Each row comes from the steps of one walk. Every step used is in the known rows, and no mark comes twice. Write the walk behind each row, first mark first.
Known rows
desav > gupi > nezap > voni > gezuz > lober > sose: [-2.19 -0.54 -1.29 -2.11  1.79  0.04  1.26  0.77 -1.42 -0.99 -0.94 -1.40
 -2.49 -0.88  1.14 -0.27  0.24  2.18  0.34  2.28  0.99  0.44 -0.90  1.23
 -1.35]
mizarol > voni > gezuz: [-1.52 -0.55 -1.06  0.28  0.80 -0.45 -0.21  0.29  0.23 -0.32 -3.47  1.09
 -0.99 -1.51 -0.73 -1.25 -0.68  0.00  0.25  2.04  0.21  1.49  0.42 -1.21
 -0.39]
gezuz > lober > desav: [-0.49  2.03 -0.63 -1.31  1.61 -0.74 -1.15 -0.58 -0.14 -0.58  0.42  0.99
  2.18  0.84  0.18 -0.64 -0.92  1.07 -1.84  4.62 -1.07 -1.44  0.48 -2.65
  0.39]
nezap > voni > gezuz > lober > sose: [-2.30 -0.29 -1.22 -0.67  2.08 -1.17  1.37 -0.40 -1.44 -0.34 -0.20  0.24
 -0.88 -1.46  0.57 -0.21 -0.89  1.22  0.35  4.15 -0.73  0.30 -1.67 -1.42
  0.42]
sose > lober > desav: [-0.15  2.31 -0.80 -1.18  1.94 -1.82 -0.23 -1.14 -0.89  0.37  0.70  1.58
  0.93  0.04 -0.58 -0.44  0.07  0.81 -1.11  2.81 -1.75 -0.43  0.33 -2.29
  1.07]
nezap > lober: [-0.12 -0.88 -0.58 -0.52  0.84 -1.68 -0.11  0.96  0.73 -0.66 -0.87  0.17
  1.73  1.17 -0.27  0.14 -1.56 -0.59  0.29  3.66 -1.15 -0.14  1.89 -0.98
  0.37]
gupi > desav > lober > nezap: [ 0.63  1.24 -0.55 -0.48  1.58  1.10  0.16 -0.70 -2.11  0.49 -0.31  1.19
  0.81  0.65 -0.07 -0.63  0.17  0.17 -2.20  1.76 -0.64 -1.12  1.58 -0.15
  0.98]
lober > desav > gupi > nezap > voni > mizarol: [-1.83  0.38 -0.89 -1.79 -0.01 -1.22 -2.05  1.85 -1.65 -1.64 -2.45 -1.45
 -0.19  1.61  0.31  0.38  1.03  0.14  0.58 -0.40  0.62 -0.29 -0.60  0.91
  0.63]
gupi > desav > lober > nezap > voni > gezuz: [-0.69  0.64 -1.21 -0.41  1.84  0.30  0.78 -0.94 -1.84  0.91 -0.80  0.29
 -0.96  0.93  0.73 -0.23  1.19  0.59 -1.21  1.26 -1.59 -0.16  0.19 -0.49
  1.44]
desav > gupi > nezap > lober > gezuz: [-0.40 -0.12 -1.06 -1.66  1.21  0.25  0.77  3.21  1.56 -1.64 -2.17 -0.30
 -0.14  1.35  0.37  0.24 -0.53  0.55 -0.84  1.74  0.84  1.48  2.49  1.75
 -0.68]
desav > gupi > nezap > voni > gezuz > lober: [-1.38 -0.86 -0.77 -2.89  1.62  0.24  0.01  0.91  0.74 -1.47 -1.43 -1.95
 -2.27  0.94  0.83 -0.41  0.04  1.59  0.53  3.17 -0.23  1.15 -0.47  1.39
 -1.76]
mizarol > voni > nezap > gupi > desav: [-0.95 -1.56 -0.50  0.69 -0.22  1.66 -1.37 -0.56 -0.93  1.70 -1.20 -0.11
 -0.71 -1.00 -0.90 -1.03 -1.36 -1.42  0.61 -1.37  1.69 -0.59  1.03 -0.31
 -0.41]
mizarol > voni > nezap > gupi: [-0.97 -2.80 -0.18  0.28 -0.40  0.59 -1.27  0.57 -0.36  0.91 -1.73 -0.77
 -0.70 -0.40 -1.04 -0.54 -0.67 -1.61  1.32 -0.94  1.56  2.05  1.11  0.52
 -0.34]
mizarol > voni: [-0.50 -1.11 -0.96 -0.26  0.47 -0.60 -1.47 -0.06  0.53 -0.96 -2.29  1.21
  0.03 -0.12 -1.46 -0.80 -1.22 -0.56  0.71  1.46  0.29  1.09  0.68 -1.05
 -0.23]
nezap > voni > mizarol: [-1.75 -1.52 -0.17 -0.37  0.29 -2.22 -1.49  1.40 -1.18 -1.50 -2.35 -0.14
  0.37  0.85 -0.85  0.29 -0.90 -1.50  1.76  1.94 -1.32  0.61 -0.87  0.18
  1.63]
voni > gezuz > lober: [-1.06  0.39 -0.31 -1.12  2.16 -0.27  0.95  0.49 -0.01 -0.62 -1.23  0.42
 -0.03 -0.69  0.18 -1.04 -1.29  0.69 -0.83  5.51 -1.14 -0.07  0.24 -1.38
 -0.55]
sose > lober > desav > gupi > nezap: [-0.07  2.21 -0.92 -2.31  1.54 -0.47 -0.26  0.25 -1.17 -0.18  0.09 -0.01
 -0.51  0.51 -0.18 -0.37  0.87  1.73 -1.14  1.04  0.39  0.06  1.15  0.13
 -0.62]
gezuz > lober > desav > gupi: [ 0.03  2.34 -0.59 -2.69  1.19 -0.45 -0.68 -0.92  0.16 -1.76 -0.18 -0.63
  1.40  0.48 -0.27 -0.67 -1.15  2.21 -1.98  3.87  1.35 -1.31  0.27 -1.45
 -0.54]
gupi > desav > lober > sose: [ 0.50  1.24 -1.30  0.34  1.77 -0.72  1.26 -1.48 -3.54  0.03  0.15  3.14
  0.59 -2.66 -0.85 -0.16 -0.96  0.31 -1.56  2.84  0.06 -2.73 -0.05 -0.69
  0.64]
mizarol > voni > gezuz > lober > nezap > gupi: [-1.14 -1.09  0.44 -0.54  0.33  2.69  1.03  0.19  1.03  1.37 -1.08 -2.14
 -2.12  0.30  0.17 -0.47 -0.43 -0.81 -0.56  1.63  0.86  0.67  1.07 -0.75
 -0.04]
desav > gupi: [ 0.22  0.71 -0.73 -1.63  0.61 -1.03  0.18  0.84 -0.07 -2.19 -2.45 -1.07
  0.69 -0.86 -1.18 -0.80 -1.70  0.52 -0.42  2.51  2.61  1.22  1.09  0.82
 -1.72]
desav > lober: [ 1.12 -0.59 -0.39 -1.14  1.33 -1.82  0.24  0.04 -0.96 -0.95 -1.23  1.86
  0.84  0.10 -1.45  0.12 -0.76 -0.14 -0.89  4.06 -1.15  0.50  0.92  0.38
  0.45]
mizarol > voni > gezuz > lober: [-1.48 -0.86 -0.46 -1.15  1.28  0.35 -0.03 -0.50  1.25 -0.53 -1.55  1.00
 -1.57 -0.49 -0.44 -1.06 -1.20  0.80  0.17  4.09 -1.22  0.41 -0.49 -1.67
 -0.28]

Write each row's walk
[-1.57 -0.14 -1.11 -1.55 -0.26 -0.68 -2.17 -0.89  0.11  0.50 -0.88 -1.33
  0.47  1.91  0.08 -0.08  0.28  1.67 -0.04 -0.97  1.06  0.31  0.20 -1.23
  0.61] -> mizarol > voni > nezap > lober > desav > gupi
[ 0.10 -0.09  0.08  0.28  0.08  1.11  0.74  1.84 -0.49  0.31 -1.34 -2.41
  1.18  0.32  0.07 -0.24 -0.51 -2.11 -0.75  0.46  2.26  0.96  3.01  0.37
 -0.62] -> lober > nezap > gupi
[ 0.85 -0.66 -0.08 -0.16  0.80  0.55  0.49 -0.57 -2.30  1.59  0.23  0.51
  0.26 -0.75 -1.15 -0.02 -0.56 -1.08 -0.95  1.22  0.45 -1.34  1.07  0.78
  0.28] -> voni > nezap > gupi > desav > lober
[ 0.02 -0.53 -0.57  0.39  0.80  0.29  1.54 -0.83 -4.40  1.93  0.63  1.08
  0.00 -2.67 -0.50  0.24 -0.54 -1.06 -1.18  0.32  1.69 -1.84  0.30  0.66
  0.34] -> voni > nezap > gupi > desav > lober > sose
[ 1.30  0.70 -0.82 -0.64  1.70 -0.58 -0.10 -1.24 -1.30 -0.35 -0.38  2.71
  0.79 -0.53 -1.29 -0.23 -1.11  0.05 -1.47  3.81 -1.02 -2.07  0.81 -0.64
  0.53] -> gupi > desav > lober
[-1.46  1.69 -1.52 -2.54  1.81 -1.37  0.39 -0.22 -0.53  0.38 -0.86 -0.80
 -2.28  0.66  0.67 -0.16  1.73  1.99 -0.28  0.64 -0.67  0.96 -0.44 -0.01
 -0.25] -> sose > lober > desav > gupi > nezap > voni > gezuz
[-0.11  1.73 -0.76 -2.82  1.49  0.60 -1.35  0.29 -0.25 -1.31 -0.26 -1.04
  0.66  1.28  0.62 -0.54  0.17  2.03 -1.89  2.81  0.81 -1.04  1.31 -0.19
 -1.32] -> gezuz > lober > desav > gupi > nezap
[-2.10  0.74 -1.43 -1.42  2.23 -0.53 -1.07  0.22 -0.01  0.07 -0.52  0.00
 -0.29  1.87  1.85 -0.45  1.53  1.37 -0.87  2.90 -2.64 -0.42  0.13 -1.78
  0.22] -> gupi > nezap > voni > gezuz > lober > desav
[-0.88 -0.62 -0.25 -1.32  1.83 -0.42 -0.38 -0.37 -0.91  0.55  1.02 -1.08
 -0.81  2.31 -0.05 -0.02  0.53  0.47  0.99  0.56 -1.88  2.47  0.60 -0.35
  1.21] -> sose > lober > nezap > voni
[ 0.74  1.59 -1.01 -0.47  2.41 -0.10  0.79 -0.21 -0.27 -0.66 -1.26  3.73
  0.43 -1.03 -1.16 -0.32 -1.19  0.21 -2.59  3.61 -0.99 -0.62  0.66 -0.22
  1.19] -> gupi > desav > lober > gezuz
[ 0.18 -1.22 -0.53 -1.39  1.28 -0.85 -0.51 -0.20 -1.03 -0.69 -0.31 -0.38
 -0.03  3.04 -0.44  0.73  0.93  0.18  0.10  1.35 -1.66  2.09  0.71  0.80
  1.66] -> desav > lober > nezap > voni
[-1.20  2.55 -1.11 -2.38  1.82  0.57  0.17  1.01 -0.23 -0.51 -1.46 -0.94
 -0.55  0.12  1.41 -1.00  0.90  2.34 -2.32  3.22  0.68 -1.04  0.71 -0.36
 -1.53] -> voni > gezuz > lober > desav > gupi > nezap
[ 0.40  0.00 -0.26 -0.06  1.47  0.89  1.15  0.39 -1.52  1.37 -0.62  1.73
 -0.22 -1.14 -0.91  0.12 -0.72 -1.07 -2.09  1.05  0.59 -0.11  1.09  1.19
  0.96] -> voni > nezap > gupi > desav > lober > gezuz
[-0.51 -1.46  0.02  0.27  0.25 -0.07 -0.26  1.66 -1.33  0.84 -1.36 -1.37
  0.85 -0.62 -0.32 -0.42 -0.80 -1.63  0.16  0.40  1.62  1.48  1.77  0.86
 -0.84] -> voni > nezap > gupi
[-0.41 -1.17 -1.20 -1.98  0.72 -0.65 -1.36  1.44  0.10 -2.09 -2.05 -1.84
 -0.57  1.31 -0.36 -0.24  0.01  0.54  1.17  0.41  1.28  2.11  1.02  2.06
 -1.59] -> desav > gupi > nezap > voni
[-0.90 -0.59  0.11 -0.52  0.78  0.11 -0.85 -0.22 -3.11  0.19 -0.47  0.29
 -0.30  2.06 -0.13  0.87  0.70 -0.77  0.04  0.77 -2.24 -1.25 -0.58  0.23
  3.29] -> gupi > desav > lober > nezap > voni > mizarol
[ 0.26 -0.12  0.78 -0.62  0.78  0.86  1.77  0.64 -0.81  1.23  0.81 -1.71
 -0.83  0.53 -0.48  0.40 -0.47 -1.44 -0.31  0.84  0.22  1.19  2.13  0.12
  0.18] -> sose > lober > nezap > gupi
[ 0.21  2.84 -0.60 -2.30  1.43 -1.47  0.39 -1.33 -0.65 -0.55 -0.13  0.04
  0.07 -0.39 -0.87 -0.48 -0.67  1.85 -1.43  2.31  0.73  0.05 -0.06 -0.95
 -0.09] -> sose > lober > desav > gupi
[-0.02 -1.31 -0.40  0.01  0.85  1.67  0.10 -0.60 -0.43  1.75 -1.28  2.20
 -1.78 -0.86 -1.54  0.21 -0.57 -0.93 -1.06 -0.36  0.36  0.30  0.32  0.88
  1.28] -> mizarol > voni > nezap > gupi > desav > lober > gezuz
[-1.90 -1.08 -1.65 -0.26  1.56 -1.00 -0.30  2.09 -0.27 -0.50 -2.88 -0.27
 -0.80  0.45  1.00 -0.62  1.02 -0.17  0.80  1.41 -1.37  1.78  0.73  0.61
 -0.75] -> gupi > nezap > voni > gezuz
[-1.09 -1.87  0.30 -1.22  0.50 -1.00 -0.64  1.02 -2.49 -0.48 -1.20 -0.38
 -0.53  2.69 -0.55  1.37  1.02 -0.73  0.71  1.12 -2.05  1.05 -0.53  1.12
  3.24] -> desav > lober > nezap > voni > mizarol
[ 0.07  0.05 -1.07 -1.70  0.88  0.22 -0.62  2.36 -0.57 -1.92 -2.58 -1.02
  0.15 -0.08 -0.11 -0.76 -0.20  0.44 -0.11  1.44  2.24  1.19  1.93  2.04
 -2.32] -> desav > gupi > nezap
